Each row was made from one small tree. Brackets hold a mark, then the marks that hang from it, in the order of their numbers. Every link used is in the known rows. Write each row's tree.
Known rows
(J_367 (J_259 J_781) (J_714 J_396 J_972)): [ 12.9 -25.7  50.4 -32.5  28.3   6.5  26.5   3.9  27.5  13.3   0.4 -31.1
  15.2 -18.1  35.3  76.0  -5.2  25.5  78.9   0.1  24.8  19.3  31.4  23.5
   5.2  -6.0   0.8 -34.1  -7.0]
(J_822 (J_972 J_273)): [  1.5   9.9  60.7 -33.6  -7.5 -19.1 -26.2 -42.9  13.4  -4.4   4.1  -8.4
  44.8  34.9  10.6   8.3   1.0  -8.8   6.2 -10.1   4.4  -8.2 -26.7  19.4
   6.8  16.3 -11.7  30.7   6.3]
(J_714 (J_367 J_259) J_396 J_972): [-10.3  -7.0   8.2 -45.0  13.3  17.9  17.1   1.0  32.8  40.9  -8.4 -49.2
  24.8   1.3  34.7  62.7   2.3 -18.7  71.2   7.4  22.2 -10.3  -2.7  33.0
 -17.9  -8.6  12.9 -28.1 -16.8]
(J_367 (J_259 J_781) (J_714 (J_972 J_790))): [  0.6 -30.6  47.0 -39.8  11.7   1.3  26.4  -9.0  25.1 -13.9  16.8  -6.7
   2.9 -10.9  24.0  62.4 -13.7  21.7  40.8  -5.8  15.5  20.5   3.7  28.5
  -5.3 -18.8   8.2  -5.8 -25.2]
(J_259 J_367 J_781): [ 38.0 -20.8  57.8 -40.8 -21.6   1.5   5.8 -57.6   9.1  12.8  28.7 -31.2
  25.1  15.6 -17.9  34.2  18.7  17.5   4.8  23.5  15.7  -6.7 -42.4  24.3
  45.7   5.2 -22.9   0.2  17.6]
(J_396 (J_714 J_367 (J_972 J_273 J_822))): [  6.7  -1.1  -0.3 -31.4  34.5  -8.9 -31.7 -45.5  39.4   4.9  -7.9 -35.3
  18.5  18.0  -3.9  18.2  -0.4 -36.5  29.6  33.0  17.4  -9.9 -18.9  53.3
 -25.3  -1.7  12.1  38.2 -28.3]
(J_273 (J_972 (J_790 J_781) J_822)): [-28.6 -35.5  -9.0 -34.9   5.8 -17.6  -3.3 -37.7  47.0 -30.8  -8.4  19.7
  36.5   1.3 -22.1  12.6  22.7 -10.9   9.5   8.4  32.2 -24.4 -29.1  44.2
 -11.8  -0.4 -16.6  50.0 -20.2]
(J_396 (J_714 J_367 J_972)): [ 24.7   5.2   5.9 -44.5  -2.2  -0.2 -23.3 -40.5  27.7  21.6   1.3 -37.0
   1.8  10.4  10.9  46.5  22.2 -29.5  40.4  29.3  24.9   4.2 -24.8  39.8
  -1.4  -2.6   0.7   1.6  -5.9]
(J_972 J_790 J_822): [-10.4 -26.3   4.0 -32.7   0.7  16.2 -26.8 -27.7  24.1 -25.7  16.5  -5.8
  29.7  19.3 -12.7  -8.4   4.0 -20.3  -0.2   1.9  15.2 -29.7 -56.5  22.3
 -24.3  -6.1   3.7  31.0 -10.7]
(J_203 (J_972 J_273 (J_790 J_781) J_822)): [-35.8 -25.7  -9.2 -16.7  19.4  -5.3  -8.0 -69.5  30.6 -26.5   2.6  11.0
  22.2   2.5  -7.8  19.5   8.1  -7.5   8.7  -7.3  34.4 -30.3 -47.0  23.5
 -49.5  12.9  -0.7  59.4 -24.8]
(J_714 J_367 J_396 J_972): [ -2.6 -15.6   5.0 -52.5   1.4   9.2   2.2 -28.2  25.0  45.8 -11.2 -49.4
  19.9  11.1  27.1  51.7  16.8 -32.0  71.6  12.6  34.6 -10.2 -19.5  23.7
 -15.3   0.6   5.5 -24.4 -11.3]
(J_367 J_259): [ -4.3  -4.6  34.9 -31.8   2.9  17.6   0.8   5.8  18.3  -7.4  16.1 -12.1
  36.8  10.5   7.9  26.4   2.7   0.2  12.9  -1.9   6.5 -16.4 -30.6  33.2
   6.5  -7.1  -6.1  -9.7   5.5]
(J_128 J_972): [-15.5 -21.0  40.5 -46.4 -20.4   8.9  -3.0 -30.7  23.2  10.5  11.8 -19.5
  39.5  19.4   3.0  32.3   3.9 -26.0   5.8  16.7  -4.0  -1.1 -28.3  23.7
  18.4   6.4 -19.2  -9.9   4.9]
(J_714 (J_367 J_259) J_396 (J_972 J_273 J_790)): [-33.8 -20.3  16.3 -44.7  30.5  13.0  24.1  -7.7  37.3  35.2 -29.2 -34.4
  28.1   6.4  25.8  45.6 -29.8 -17.5  61.5  -1.6  16.5 -16.9 -12.7  28.8
 -44.7 -19.9  25.1  11.9 -44.0]
(J_396 (J_714 (J_972 J_273 J_822))): [ -0.4 -15.9  17.4 -24.9  38.4  -1.6 -36.0 -46.2  32.1 -13.2  -6.2 -25.4
  31.6  10.2   0.5  11.7  -1.5 -25.1  30.3  21.6   5.6 -12.8 -12.2  43.4
 -16.9   3.4  -3.0  37.3 -15.3]
(J_790 J_781): [  2.1  -9.6  21.0 -28.1 -14.4  -4.4   1.8 -35.6  20.9 -16.4   4.8   5.8
  27.9  11.3  -3.5  35.2  23.8  -7.9  10.0  13.8  41.9 -12.3 -28.4  26.9
   9.8  19.6 -22.3  -0.3   6.0]
(J_203 (J_972 J_273 J_790 J_822)): [-35.8 -31.4   7.5 -27.6  26.3   9.5 -25.0 -59.0  26.3 -13.4   6.9  -8.1
  25.5  11.7  -3.9  -1.5  -1.9 -12.2  10.0 -23.9  11.3 -31.2 -65.3  20.8
 -47.9  -3.9   6.4  55.2 -17.9]
(J_367 J_259 (J_714 J_396)): [  5.3   5.5  46.5 -24.9  18.9  21.9  11.8  26.2  34.6  -3.0  -3.1 -18.7
  20.0 -15.7  19.1  43.5  -4.1  18.2  53.2  -4.4  29.8  -9.7  -1.0  18.2
  -3.5 -10.3   9.8 -17.1   9.1]
(J_396 (J_714 J_367 (J_972 (J_790 J_781) J_822))): [  9.2  -1.1 -38.6 -31.4   3.7 -10.0 -15.3 -55.5  39.2 -12.3  -0.2 -11.2
  -0.5  -4.5  -8.1  42.7  21.2 -33.2  26.7  41.2  45.3  -6.2 -18.6  44.7
 -39.0   2.7   7.1  42.2 -31.0]
(J_203 (J_972 J_822)): [-11.6 -18.6  -3.6 -28.8   9.6  12.1 -31.4 -50.3  16.6  -6.7  25.5 -21.3
  23.0   8.8   7.4  14.1  32.4 -15.2  24.5 -12.5  16.9 -29.8 -55.3  24.0
 -24.6   7.7  -6.6  19.0   9.6]
(J_972 J_273 J_790 J_822): [-26.9 -30.3  21.0 -27.5  21.5   6.5 -22.1 -32.6  28.4 -22.9  -0.2   1.8
  37.8  25.5 -17.6 -18.5 -19.1 -15.0  -3.8   0.4  11.1 -30.4 -50.3  26.7
 -33.2  -5.9   8.6  51.9 -22.3]
(J_367 J_714): [  9.8  -1.2  48.4 -32.2  -4.6   2.4  -9.9 -12.4  24.6 -21.5  13.1  -7.0
   9.7   2.8   6.1  24.3  10.6   6.0  21.5   1.8  29.4  -4.0 -30.9  21.0
   3.1  -3.7  -1.0   0.1  10.4]
(J_822 J_972): [ 14.7  13.6  43.4 -40.5 -24.7 -10.2 -26.1 -39.3   6.8  -2.2  17.5 -11.8
  33.7  28.7  15.7  17.9  21.6 -11.2   8.5  -8.3  12.2  -1.0 -30.9  16.1
  17.7  13.2 -17.4  12.6  20.9]
(J_128 (J_972 J_273 J_790)): [-39.2 -35.8  50.6 -44.4  -4.6   8.3   3.8 -39.1  28.7   4.7  -7.8  -4.5
  41.4  22.7  -9.2  19.9 -30.5 -25.9  -6.1   8.5 -11.3  -4.3 -36.0  21.3
 -10.1  -7.5  -7.7  28.0 -21.3]

Write each row's tree
[-13.0 -19.4  16.1 -34.7   1.7   4.1  24.0 -30.7  36.2 -13.1 -18.6  -6.4
  -0.2 -24.3  25.9  67.4  13.3   0.3  64.7   2.4  55.2  -1.4   3.1   9.5
 -27.6   2.8   2.2   9.0 -18.1]
(J_367 (J_714 J_396 (J_972 (J_790 J_781))))
[  0.4  -7.0  14.1 -44.1  13.3  -5.4 -14.3 -50.7  35.6  17.9 -16.4 -23.1
   7.7  12.1  -2.9  32.6 -11.4 -27.9  28.7  21.9  17.3   0.1 -35.3  36.7
 -28.1 -17.0  15.3  40.1 -33.1]
(J_396 (J_714 J_367 (J_972 J_273 J_790)))
[ -8.8  -7.0  38.1 -33.4  25.0  20.9  19.4  14.4  32.0   0.6  -6.5 -34.7
  16.3 -23.1  42.9  65.2   0.5   6.4  77.6  -4.9  23.9  -1.6  15.8  21.3
 -11.6  -7.9  11.8 -19.6  -6.0]
(J_367 J_259 (J_714 J_396 J_972))
[-26.2 -25.5   5.7 -16.2  18.5  -7.2  -4.8 -40.5  35.4 -38.4  -5.8  18.0
  37.5  16.1 -21.8   3.2  -9.8 -12.8  -5.9  10.2  33.8 -28.3 -34.8  31.5
 -34.1   8.5  -1.4  55.1 -30.8]
(J_972 J_273 (J_790 J_781) J_822)
[ 11.5  -7.4  50.1 -42.3  -0.1  16.4  14.2 -37.2  25.9  10.0  -1.9 -59.2
   1.9 -22.5  25.5  58.8  22.7   8.2  63.8  11.7  31.6 -16.7 -13.8  11.2
   9.6  -1.8   7.9   2.2   7.5]
(J_259 (J_367 (J_714 J_396 J_972)))
[ 24.2  -8.3  61.4 -25.4  10.0  -0.7  13.0   4.7  22.9 -13.9  24.6  -0.8
  13.4  -0.4   5.1  48.6  -7.4  35.6  23.9   4.2  22.2  15.0  -0.5  32.2
  20.2  -9.8  -4.1 -17.0   2.7]
(J_367 (J_259 J_781) J_714)
[ -7.1   7.3  39.1 -28.7 -13.7 -27.4  -3.4 -58.4  17.7 -23.7  -6.0  18.5
  33.5  21.1   0.0  23.7   1.4  -4.5  -4.3  -9.8  28.3  -5.0 -23.1  16.4
 -10.7  16.9 -10.7  54.8 -11.3]
(J_822 (J_972 J_273 (J_790 J_781)))
[ 21.8  -8.0  28.6 -37.7   2.0  -4.0  10.8  -8.7  21.9  27.3  20.1 -17.5
  22.7  27.1  -3.6  46.8  -3.5   6.1  19.3  16.0  21.6   6.4 -20.8  39.7
  13.1 -10.0  -1.6 -25.3  -7.8]
(J_714 (J_367 (J_259 J_781)))
[  5.0 -18.6  -7.4 -36.1  12.6  15.6 -33.7 -43.4  30.1 -22.1   6.0 -21.1
  14.6  -2.8  -3.0  16.0   8.8 -25.9  25.8  15.2  11.6  -8.8 -31.3  33.2
 -26.5  -6.5   0.9  39.0 -11.8]
(J_396 (J_714 (J_972 J_790 J_822)))
[-26.3 -40.2   5.2 -47.4   8.7  -1.9 -18.8 -24.8  40.8 -16.9  -0.4   4.2
  40.7  11.0 -18.4  -7.1  12.8 -16.6  11.8  -2.8   9.7 -25.4 -49.0  40.2
 -10.8 -17.5  -6.8  45.8 -16.9]
(J_273 (J_972 J_790 J_822))
[ -1.6  -0.5   1.2 -34.0   9.5 -19.3   1.0 -62.3  42.0   1.7 -21.9  -5.6
   3.7   2.8  -9.6  53.7  -0.1 -22.8  26.0  31.2  41.2   2.5 -18.0  41.6
 -26.3  -1.3   3.8  45.0 -37.3]
(J_396 (J_714 J_367 (J_972 J_273 (J_790 J_781))))
[ 30.5 -22.8  63.6 -45.0  -9.7  -8.0  16.6 -57.8  17.1   2.9  26.5 -45.4
  -3.6  -8.3  13.3  64.6  20.2  21.1  38.0  21.6  25.1   8.6 -12.3  27.6
  29.9  -0.7  -6.2  -1.3   2.2]
(J_259 (J_367 (J_714 J_972)) J_781)
[ 25.1   4.4  55.1 -31.3  -6.7  18.2   8.1 -25.9  28.0   4.8   1.3 -43.5
   6.0 -16.9   0.7  37.7  17.4  17.3  41.7  13.9  37.8 -20.9 -29.0   5.0
  18.4  -4.0   7.6   8.2  23.6]
(J_259 (J_367 (J_714 J_396)))
[-25.7 -34.3  16.1 -48.3 -14.4 -16.3   8.9 -39.4  39.2 -16.9 -15.8  22.8
  31.4  -0.6 -14.0  33.5  24.7  -2.8  11.9   0.2  31.7  -9.0 -32.6  39.2
   7.6  -3.8 -25.3  35.6 -13.7]
(J_273 (J_972 (J_790 J_781)))
[-21.4 -20.8  -3.7 -27.2  11.4  -9.2   6.0 -37.9  39.2 -50.9   8.5   4.3
  -1.5 -13.9  14.0  42.5  16.1 -10.0  30.8  10.8  46.2 -12.1  -9.4  29.0
 -40.4   5.2   9.5  35.6 -30.5]
(J_367 (J_714 (J_972 (J_790 J_781) J_822)))
[-28.8 -29.6  29.3 -41.5   8.8   7.8 -11.8 -57.7  21.3   4.2   2.6  -3.5
  21.9  11.8   1.5  20.4   0.8  -5.6  15.3 -27.9  11.9 -19.1 -67.0  12.2
 -31.6  -6.0  -1.3  40.7  -6.2]
(J_203 (J_972 J_273 J_790))
[-17.4 -19.2  31.5 -40.0  20.6  25.0  24.9  11.2  34.6  -4.7  -9.9 -24.3
   7.3 -25.8  36.6  57.6 -11.2   7.4  69.6 -14.1  22.2  -4.0   2.2  13.7
 -31.0 -19.5  21.3  -1.2 -17.8]
(J_367 J_259 (J_714 J_396 (J_972 J_790)))
[-23.8 -22.8 -25.3 -23.4   3.6   2.4 -10.0 -64.6  25.6 -27.4  15.4   4.2
  12.6  -3.8  -2.8  30.7  30.3  -9.7  14.1  -6.4  41.7 -25.6 -51.1  20.3
 -40.8  12.7  -8.9  41.3  -7.2]
(J_203 (J_972 (J_790 J_781) J_822))
[-21.8 -16.5 -36.1 -41.8   1.2  -9.1   3.9 -52.2  36.3  -9.3   5.6 -11.1
   8.9  11.4   8.0  40.1  19.0 -36.9  25.6  26.3  45.7 -19.4 -27.6  39.1
 -46.3   5.3  10.3  29.7 -42.8]
(J_714 J_367 (J_972 (J_790 J_781) J_822))
[-27.9 -13.0   2.1 -28.5  52.1  11.8   4.5  -1.8  44.7  24.8 -19.0 -44.2
  39.6  11.1  26.9  34.1 -18.4 -26.0  62.5  13.0  16.8 -29.6   4.7  42.5
 -46.5  -4.8  26.8   9.7 -40.7]
(J_714 (J_367 J_259) J_396 (J_972 J_273 J_822))
[ -7.0 -16.5  18.3 -30.1  12.0 -10.6  -1.6 -60.9  31.6 -20.4 -21.6   1.5
  17.7  -6.0  -2.4  46.0  -1.2 -14.4  23.4  18.9  29.7   4.3 -11.7  34.6
 -15.7   5.1  -9.8  45.1 -22.3]
(J_396 (J_714 (J_972 J_273 (J_790 J_781))))
[ -8.6   0.9  55.0 -39.0 -11.3 -16.4 -20.0 -44.6  13.1  -8.8   0.2   0.4
  37.7  30.8   4.5   2.8 -12.2 -10.2  -2.6 -19.5   6.0  -6.3 -41.0  12.5
  -9.7   4.6  -2.7  48.0  -4.4]
(J_822 (J_972 J_273 J_790))
[  4.0  10.6  21.1 -34.8 -35.6 -18.9  -8.7 -54.2  12.7 -24.4   9.3  15.1
  22.3  11.4   4.7  32.8  21.8  -5.0  -1.3  -6.2  35.9   0.4 -26.7  14.0
  -3.1  17.7 -14.7  36.7   3.3]
(J_822 (J_972 (J_790 J_781)))
[-15.1 -10.4 -16.2 -33.6  31.3  19.4   3.7   1.0  36.0  26.4  -2.5 -48.3
  29.4   4.6  31.3  41.3   1.1 -26.4  67.0  16.6  21.9 -25.0  -1.0  36.9
 -37.0  -5.0  20.8 -10.0 -27.8]
(J_714 (J_367 J_259) J_396 (J_972 J_822))
[ 46.9  -9.2  64.6 -31.7  -4.3   4.5  13.7 -37.5  22.5  16.4  10.8 -41.6
   6.7 -10.7  -7.4  50.7  13.9  39.0  43.2  21.0  37.4  -4.9 -13.2   9.7
  35.0  -1.9  -5.2  -2.8  23.8]
(J_259 (J_367 (J_714 J_396)) J_781)
[-43.4 -33.2  14.1 -23.1  10.5  -5.6   7.6 -48.9  41.0 -25.6  -7.7  11.5
  42.8  14.6 -20.0  20.5 -20.2 -29.0  -9.7  24.5  12.4 -15.6 -14.5  34.5
 -28.0  12.6  -7.1  50.3 -35.3]
(J_128 (J_972 J_273 (J_790 J_781) J_822))
[ 25.5  -8.8  37.7 -34.0  32.7 -13.4   4.6 -27.3  33.2  29.3  -4.4 -28.7
  21.0  11.0   5.0  64.0 -17.4   0.8  39.8  28.0  11.0  21.6  10.9  56.0
   6.4 -10.6   1.1   1.6 -26.9]
(J_396 (J_714 (J_367 (J_259 J_781)) (J_972 J_273)))
[ 11.1 -18.9  17.0 -45.2  -2.5  11.3 -19.4 -45.0  20.1  -3.7   1.3 -20.1
  10.5  -4.0   4.9  32.8  10.1 -18.8  27.5   9.8   7.3   4.4 -33.0  26.1
  -8.0 -10.6  -8.8  20.8  -3.5]
(J_396 (J_714 (J_972 J_790)))
[-22.9 -26.8 -10.6 -34.1   5.8  16.6 -29.4 -56.0  20.4 -13.5  22.8 -10.9
  16.6   5.9   1.1   8.9  19.1 -16.7  14.9 -18.6  15.5 -27.9 -68.3  17.1
 -41.3  -2.4   2.2  35.9  -3.3]
(J_203 (J_972 J_790 J_822))
[ 11.0 -22.3  17.7 -45.7  18.2   2.0  23.8  -8.8  25.4  52.3  -2.8 -46.2
  25.0   9.0  27.8  76.4  -0.8  -2.1  73.8  12.2  24.2   8.6  12.3  35.0
  -2.6  -7.9   2.4 -41.6 -20.2]
(J_714 (J_367 (J_259 J_781)) J_396 J_972)
[ 44.3  -8.6  69.6 -35.3 -15.3  -5.9   9.8 -46.0  16.5  -2.9  29.4 -25.3
   1.2  -1.3 -13.0  44.6  16.6  32.5  13.1  20.9  30.5   2.6 -28.6  20.7
  42.1  -2.1  -6.8   7.3  16.1]
(J_259 (J_367 J_714) J_781)
[ 11.1   2.7  24.9 -41.2  14.8  -9.7 -19.1 -46.9  34.6  23.6 -13.6 -32.9
  12.7  15.7   3.6  38.3  -0.3 -29.2  37.8  28.4  19.4   2.4 -20.5  44.8
 -10.2  -1.5   4.2  19.1 -17.7]
(J_396 (J_714 J_367 (J_972 J_273)))
[-30.4 -33.9   7.8 -40.5  -7.7  16.0 -11.0 -32.1  30.2 -12.6  16.1  -8.8
  35.2  15.9 -10.1   8.3  -8.2 -37.7  -5.2  19.8  -6.3 -11.9 -37.3  25.9
 -21.1  -4.0  -4.4  25.1 -14.3]
(J_128 (J_972 J_790 J_822))
[-45.2 -38.1  29.3 -34.4  14.6  10.0  -9.9 -36.9  35.9 -10.9  -1.1  -4.3
  46.5  23.2 -14.0  -1.7 -30.8 -34.4  -8.9  14.6 -11.2 -18.1 -30.5  28.2
 -31.8  -5.7   0.6  44.0 -28.5]
(J_128 (J_972 J_273 J_790 J_822))
[  4.2 -13.6 -22.2 -25.6  10.7   0.1 -16.1 -55.5  32.2 -32.6   0.4  -1.2
  12.1 -12.2  -7.8  35.2  20.4 -22.5  22.9  27.6  33.5  -5.6 -12.3  38.0
 -26.3   6.9  -7.4  44.4 -18.3]
(J_396 (J_714 (J_972 (J_790 J_781) J_822)))
[-21.1 -16.6   3.9 -52.4  -1.7  13.3  16.2 -12.2  28.9  14.2   7.3 -27.4
  12.8   8.2  25.7  47.8  -5.7 -23.6  31.7   2.7  11.8  -8.9 -31.2  37.6
 -31.5 -20.4  19.2   3.2 -35.7]
(J_714 (J_367 J_259) (J_972 J_790))
[ -7.5 -19.6  14.4 -29.9  29.1  10.9 -11.7 -14.0  35.8  -7.1  -0.4 -37.4
  16.1 -13.5  29.5  36.5  11.5 -10.2  71.3   7.1  33.9 -15.5   5.6  20.2
 -27.0   0.8  12.0   0.4 -12.5]
(J_367 (J_714 J_396 (J_972 J_822)))
[  8.2 -26.9  25.9 -22.3  43.4   7.2  12.7   6.2  34.0  -0.6   6.1 -33.5
  21.3 -15.0  28.5  57.8  -6.3  16.3  75.9   7.9  25.3   5.0  35.1  30.2
 -14.6  -3.9   7.2 -17.5 -15.6]
(J_367 (J_259 J_781) (J_714 J_396 (J_972 J_822)))
[ 32.8  -4.7  -6.2 -26.8  29.3  -6.2 -12.1 -20.4  31.8  14.9  17.8 -32.3
  15.7   6.4   1.3  54.1   5.1  -8.7  39.0  39.7  15.3  12.1   8.7  60.8
  -5.3  -8.1   4.6  -0.5 -21.5]
(J_396 (J_714 (J_367 (J_259 J_781)) (J_972 J_822)))
[ 17.8  12.1   6.2 -39.8   9.1   7.0  -5.7 -13.0  31.8  17.0   5.2 -35.3
   9.8  -2.9  14.6  56.9  11.8 -20.1  40.1  25.4  13.0   4.7 -10.3  51.1
  -3.9 -11.1   7.8  -5.4  -8.4]
(J_396 (J_714 (J_367 J_259) J_972))
[-31.8 -29.3  -9.7 -40.5  34.1   8.4  -8.9 -33.9  40.4  22.2 -23.9 -34.5
  27.7  19.3  11.0  16.5 -15.4 -35.9  55.0  10.5  23.2 -27.4 -24.0  25.5
 -60.4  -7.6  25.6  34.7 -51.1]
(J_714 J_367 J_396 (J_972 J_273 J_790 J_822))
[ 32.0  26.0  15.3 -28.4   4.1  10.5 -13.1  -2.5  32.1  12.2   7.6 -18.9
  15.0   8.3 -12.9  38.5   4.9  -9.3  17.1  27.4  20.0  -3.0 -29.0  46.7
   4.7 -13.5   5.7   2.5   5.1]
(J_396 (J_714 (J_367 J_259)))
[ 23.3  -6.6  24.3 -35.7  11.2   5.4  17.0   3.1  27.4  46.3  -0.4 -29.8
  29.4  13.7   1.4  53.5  -5.9   9.9  51.5  15.2  30.1   2.8  -5.1  31.1
   8.9  -8.2   0.9 -35.8  -5.7]
(J_714 (J_367 (J_259 J_781)) J_396)
